Every row comes from one small tree of marks. The marks that hang from a mark follow it in brackets, in the order of their numbers. Every link used is in the known rows. Which tree was each row made from?
Known rows
k781(k354 k670): [ 3.75  1.49  1.07 -1.30  2.88  0.18  1.67  1.58  1.67  2.31  2.62 -1.47
 -0.52 -0.43  0.54 -0.23  0.91  0.12 -1.47  0.54]
k670(k234 k781(k354(k349 k802))): [ 0.56  0.27  1.61 -1.35  3.52 -3.98  1.54  0.50  3.08  0.53  0.35  0.27
 -1.85 -0.28 -1.71 -0.46  2.21  0.20 -2.96  0.62]
k354(k781 k802): [ 2.82  3.95  0.74 -1.29  2.83 -1.66  2.11  0.07  0.54  2.94 -0.79 -1.19
 -3.50 -0.52  1.10  0.09  0.08  0.90 -2.08  0.82]
k222(k334 k802(k354(k781))): [ 3.26  2.01 -1.83 -1.44  2.69 -1.10  2.30 -0.13  1.06  2.64 -0.96 -2.44
 -0.52 -0.42  0.08  0.31  3.57  0.85 -1.08  1.19]
k349(k354(k781(k670))): [ 3.54  4.08  0.27 -1.01  3.27 -1.84  0.80  0.36  0.99  2.14  2.12 -1.57
 -2.16 -0.58  0.40 -0.47  0.51  0.37 -1.21  0.28]
k802(k354(k234 k349 k781(k670))): [-0.21 -1.59  0.47 -2.00  2.72 -1.15  2.44 -0.28  0.27  2.52  2.08 -2.51
 -0.90 -0.05 -2.40 -0.44  0.51  1.42 -1.66 -0.72]
k781(k354(k234 k349 k802)): [ 0.45 -1.17  2.08 -1.90  1.56 -1.76  1.02  0.49  1.11  3.01  0.72 -1.55
 -1.91  0.00 -1.20 -0.31  0.78  0.13 -2.79  0.14]
k354(k234 k349 k802): [ 1.00 -0.90  1.63 -1.46  0.90 -1.08  1.55  0.06  0.93  3.21  0.57 -2.09
 -3.92 -0.09 -0.70 -0.03  0.17  0.75 -2.47  0.01]
k670(k234(k354(k781))): [ 3.51  4.49 -1.31 -1.26  3.66 -1.96  1.08 -0.50  0.29  1.15 -0.70 -0.27
 -2.82 -0.53 -0.08 -0.12  1.19  0.85 -1.02  0.04]
k781(k354(k349) k670): [ 2.08 -0.79  1.21 -1.31  3.38  0.07  1.32  1.20  1.82  2.79  2.24 -1.59
 -0.88 -0.24 -0.92 -0.46  0.76  0.18 -2.05 -0.08]
k802(k354(k234 k781)): [ 1.55  0.70 -0.19 -1.91  1.27 -1.27  2.52 -0.09 -0.38  2.50  0.01 -2.77
 -1.61 -0.13 -1.03 -0.06  0.38  1.53 -0.51 -0.21]
k354(k234): [ 3.17  0.33  0.52 -1.26 -0.21  0.19  1.92  0.63  0.48  2.69  0.87 -2.23
 -3.67 -0.20  0.10  0.06 -0.02  0.60 -0.64 -0.12]
k222(k802): [ 4.06  2.84 -0.63 -0.90  2.13 -0.22  1.79  0.89  0.79  2.96  0.06 -2.23
 -2.70 -0.54  0.81  0.31  1.56  0.07  0.01  0.87]
k670(k781(k354)): [ 3.30  1.76  0.92 -1.20  1.92 -1.89  1.76  1.56  2.07  1.81  0.48 -0.51
 -1.52 -0.29 -0.19 -0.29  1.03  0.25 -1.04  0.57]
k349(k354(k802)): [ 4.16  4.09  1.09 -0.81  2.09 -2.04  0.36  0.73  1.45  2.64  0.51 -2.58
 -3.16 -0.51  1.59  0.05  0.69  0.59 -1.19  1.10]
k222(k334 k802(k354)): [ 4.34  1.00 -1.48 -1.14  1.84  0.11  2.13  0.64  1.73  2.69 -0.17 -3.31
 -0.53 -0.37  0.68  0.54  3.74  0.91 -0.46  1.36]
k781(k354(k349 k802) k670(k234)): [ 1.01  0.04  1.76 -1.42  4.51 -1.92  1.42  0.57  2.61  1.01  2.45 -0.66
 -0.80 -0.41 -0.85 -0.38  2.09  0.08 -3.42  0.55]
k349(k354): [ 4.69  3.05  0.12 -0.64  1.51 -0.87  0.37  0.90  1.20  2.56  0.48 -2.86
 -3.19 -0.42  0.90 -0.03  0.39  0.52  0.02  0.32]
k349(k354(k781 k802)): [ 3.11  5.15  0.73 -1.12  3.02 -3.20  0.52 -0.03  0.74  2.60 -0.29 -1.69
 -3.15 -0.56  1.02 -0.17  0.49  0.57 -1.76  0.90]
k670(k781(k354(k349))): [ 1.63 -0.53  1.09 -1.24  2.44 -2.01  1.41  1.12  2.27  2.25  0.06 -0.66
 -1.88 -0.11 -1.68 -0.46  0.88  0.29 -1.52 -0.05]
k802(k354(k234 k349)): [ 0.99 -2.61  0.34 -1.60  0.99 -0.24  2.01  0.29  0.49  2.97  0.42 -3.80
 -1.93  0.10 -1.94 -0.04  0.41  1.57 -0.53 -0.63]
k802(k354(k234(k670) k349)): [ 1.18 -1.52 -0.16 -1.70  2.22 -0.06  2.00 -1.41  0.38  2.20 -0.60 -3.35
 -1.61 -0.04 -0.56 -0.04  1.20  1.51 -0.85 -0.72]

Which tree is each row?
[ 1.08 -0.78  0.65 -1.17  2.86 -2.88  1.55  0.65  2.81  0.47  0.28 -0.01
 -1.92 -0.19 -2.33 -0.55  1.98  0.14 -1.70 -0.15] -> k670(k234 k781(k354(k349)))
[ 1.44 -2.81 -0.96 -1.64  0.76 -0.55  1.74 -0.11  1.44  2.92  0.39 -3.31
 -0.92  0.02 -1.73  0.19  3.64  0.71 -1.30  0.32] -> k222(k334 k802(k354(k234 k349)))
[ 2.09  1.93 -0.49 -1.42  4.19 -1.41  2.95 -0.03  1.10  0.50  1.73 -1.91
 -0.55 -0.53 -0.63 -0.14  1.66  1.46 -1.12  0.24] -> k802(k354(k781(k670(k234))))
[ 3.40  5.72  0.62 -1.57  4.75 -2.03  1.19  0.06  0.56  2.57  1.63 -0.11
 -1.68 -0.67  1.33 -0.07  0.66  0.86 -2.71  1.02] -> k234(k354(k781(k670) k802))
[ 2.07  1.10  1.91 -1.86  1.08 -1.62  1.38  0.91  0.92  2.58  1.11 -1.43
 -1.59 -0.20  0.24 -0.12  0.92  0.10 -2.31  0.79] -> k781(k354(k234 k802))
[ 2.58  3.76  0.50 -1.29  4.70 -2.93  0.73 -1.34  1.79  1.78 -1.12  0.25
 -2.70 -0.44  1.01 -0.11  1.55  0.99 -2.53  0.49] -> k234(k354(k349 k802) k670(k781))
[ 3.48  2.83  0.40 -1.31  3.18 -1.70  1.72 -0.16  1.97  1.03 -0.54 -0.06
 -1.17 -0.42  1.09 -0.27  1.82  0.13 -1.27  0.45] -> k234(k670(k781(k354)))
[ 1.89 -0.10 -0.82 -1.24  3.26 -0.62  1.87  0.52  0.80  3.25 -0.39 -3.82
 -1.00 -0.22 -1.27  0.21  1.96  1.01  0.14  0.35] -> k222(k802(k354(k349)))
[ 0.35 -0.93  0.80 -1.66  2.04 -0.91  2.00 -0.33  0.51  2.67  2.14 -1.10
 -2.94 -0.16 -1.81 -0.56  0.01  0.49 -2.39 -0.82] -> k354(k234 k349 k781(k670))
[ 2.08  4.65 -0.24 -1.62  5.56 -2.21  0.57 -2.26  0.11  2.70 -2.21 -0.25
 -2.74 -0.50  1.15 -0.12  1.00  1.04 -2.88  0.17] -> k234(k354(k349 k781 k802) k670)
[ 3.09 -0.53 -1.06 -1.61  0.26 -0.37  2.10  0.30  1.27  2.48  0.80 -3.20
 -0.57 -0.19 -0.27  0.40  3.72  0.65 -0.71  0.95] -> k222(k334 k802(k354(k234)))
[ 1.21  0.26  1.15 -1.55  2.16 -0.94  1.57 -1.60  0.84  2.43 -0.48 -1.64
 -3.59 -0.26  0.65 -0.02  0.94  0.66 -2.69 -0.09] -> k354(k234(k670) k349 k802)
[ 1.59  0.59  0.44 -1.20  3.64 -0.45  2.03  0.01  0.96  2.88  1.22 -1.22
 -2.85 -0.37 -0.93 -0.40 -0.02  0.74 -2.12 -0.38] -> k354(k349 k781(k670))
[ 3.53  5.77  0.14 -1.50  3.79 -2.24  0.93 -0.18  0.02  3.02 -0.84 -0.56
 -2.69 -0.55  1.34  0.09  0.37  1.03 -2.05  0.88] -> k234(k354(k781 k802))
[ 0.16  1.24  0.77 -1.87  3.07 -2.09  1.73 -2.37  0.13  2.39 -1.32 -0.74
 -3.58 -0.29  0.06 -0.27  0.75  0.65 -3.16 -0.25] -> k354(k234(k670) k349 k781 k802)
[ 3.11  2.73 -0.47 -1.12  4.06 -1.82  0.74 -1.19  1.51  1.74 -1.17 -0.04
 -2.76 -0.34  0.33 -0.22  1.33  0.91 -1.31 -0.27] -> k234(k354(k349) k670(k781))
[ 0.95 -2.23  1.10 -1.72  0.84 -0.64  1.03  0.66  0.86  2.94  0.66 -1.85
 -2.01  0.08 -1.87 -0.44  0.52  0.11 -1.59 -0.61] -> k781(k354(k234 k349))
[ 2.45  4.87  0.81 -1.13  4.37 -3.82  0.90 -0.30  1.78  0.39  2.34 -0.68
 -2.20 -0.76  0.48 -0.41  1.81  0.27 -2.57  0.94] -> k349(k354(k781(k670(k234)) k802))
[ 0.62 -0.07  1.56 -1.99  2.84 -1.58  1.01 -1.18  1.00  2.25 -0.29 -1.11
 -1.57 -0.15  0.09 -0.30  1.55  0.10 -3.03  0.00] -> k781(k354(k234(k670) k349 k802))
[ 2.65  2.32  1.60 -1.41  3.93 -1.73  1.81  0.96  2.45  0.59  2.86 -0.55
 -0.47 -0.60  0.66 -0.17  2.22  0.03 -2.86  1.20] -> k781(k354(k802) k670(k234))
[ 1.89  3.51  0.26 -1.51  4.35 -2.41  0.61 -0.55  0.24  3.47 -1.24 -0.69
 -3.05 -0.34 -0.21 -0.11  0.25  1.07 -2.61  0.27] -> k234(k354(k349 k781 k802))
[ 2.96  3.91  1.40 -1.49  3.79 -2.85  1.75 -0.27  2.30  1.12 -0.43  0.24
 -1.15 -0.51  1.78 -0.15  2.06  0.21 -2.48  1.21] -> k234(k670(k781(k354(k802))))
[ 2.79  1.10 -0.28 -1.03  4.24 -0.72  0.80  0.07  1.73  1.22  2.13 -0.81
 -2.11 -0.43 -0.83 -0.25  1.50  0.76 -1.69 -0.27] -> k781(k670(k234(k354(k349))))
[ 0.46 -0.34 -0.33 -1.45  4.75 -1.55  2.61 -0.44  1.28  0.92  1.34 -2.03
 -0.87 -0.34 -2.09 -0.35  1.55  1.50 -1.62 -0.34] -> k802(k354(k349 k781(k670(k234))))
[ 0.62 -1.32  0.20 -1.69  2.15 -1.93  2.33 -1.26  1.33  1.28 -0.29 -1.96
 -1.58 -0.02 -1.29 -0.24  1.57  1.47 -1.04 -0.60] -> k802(k354(k234(k670(k781)) k349))
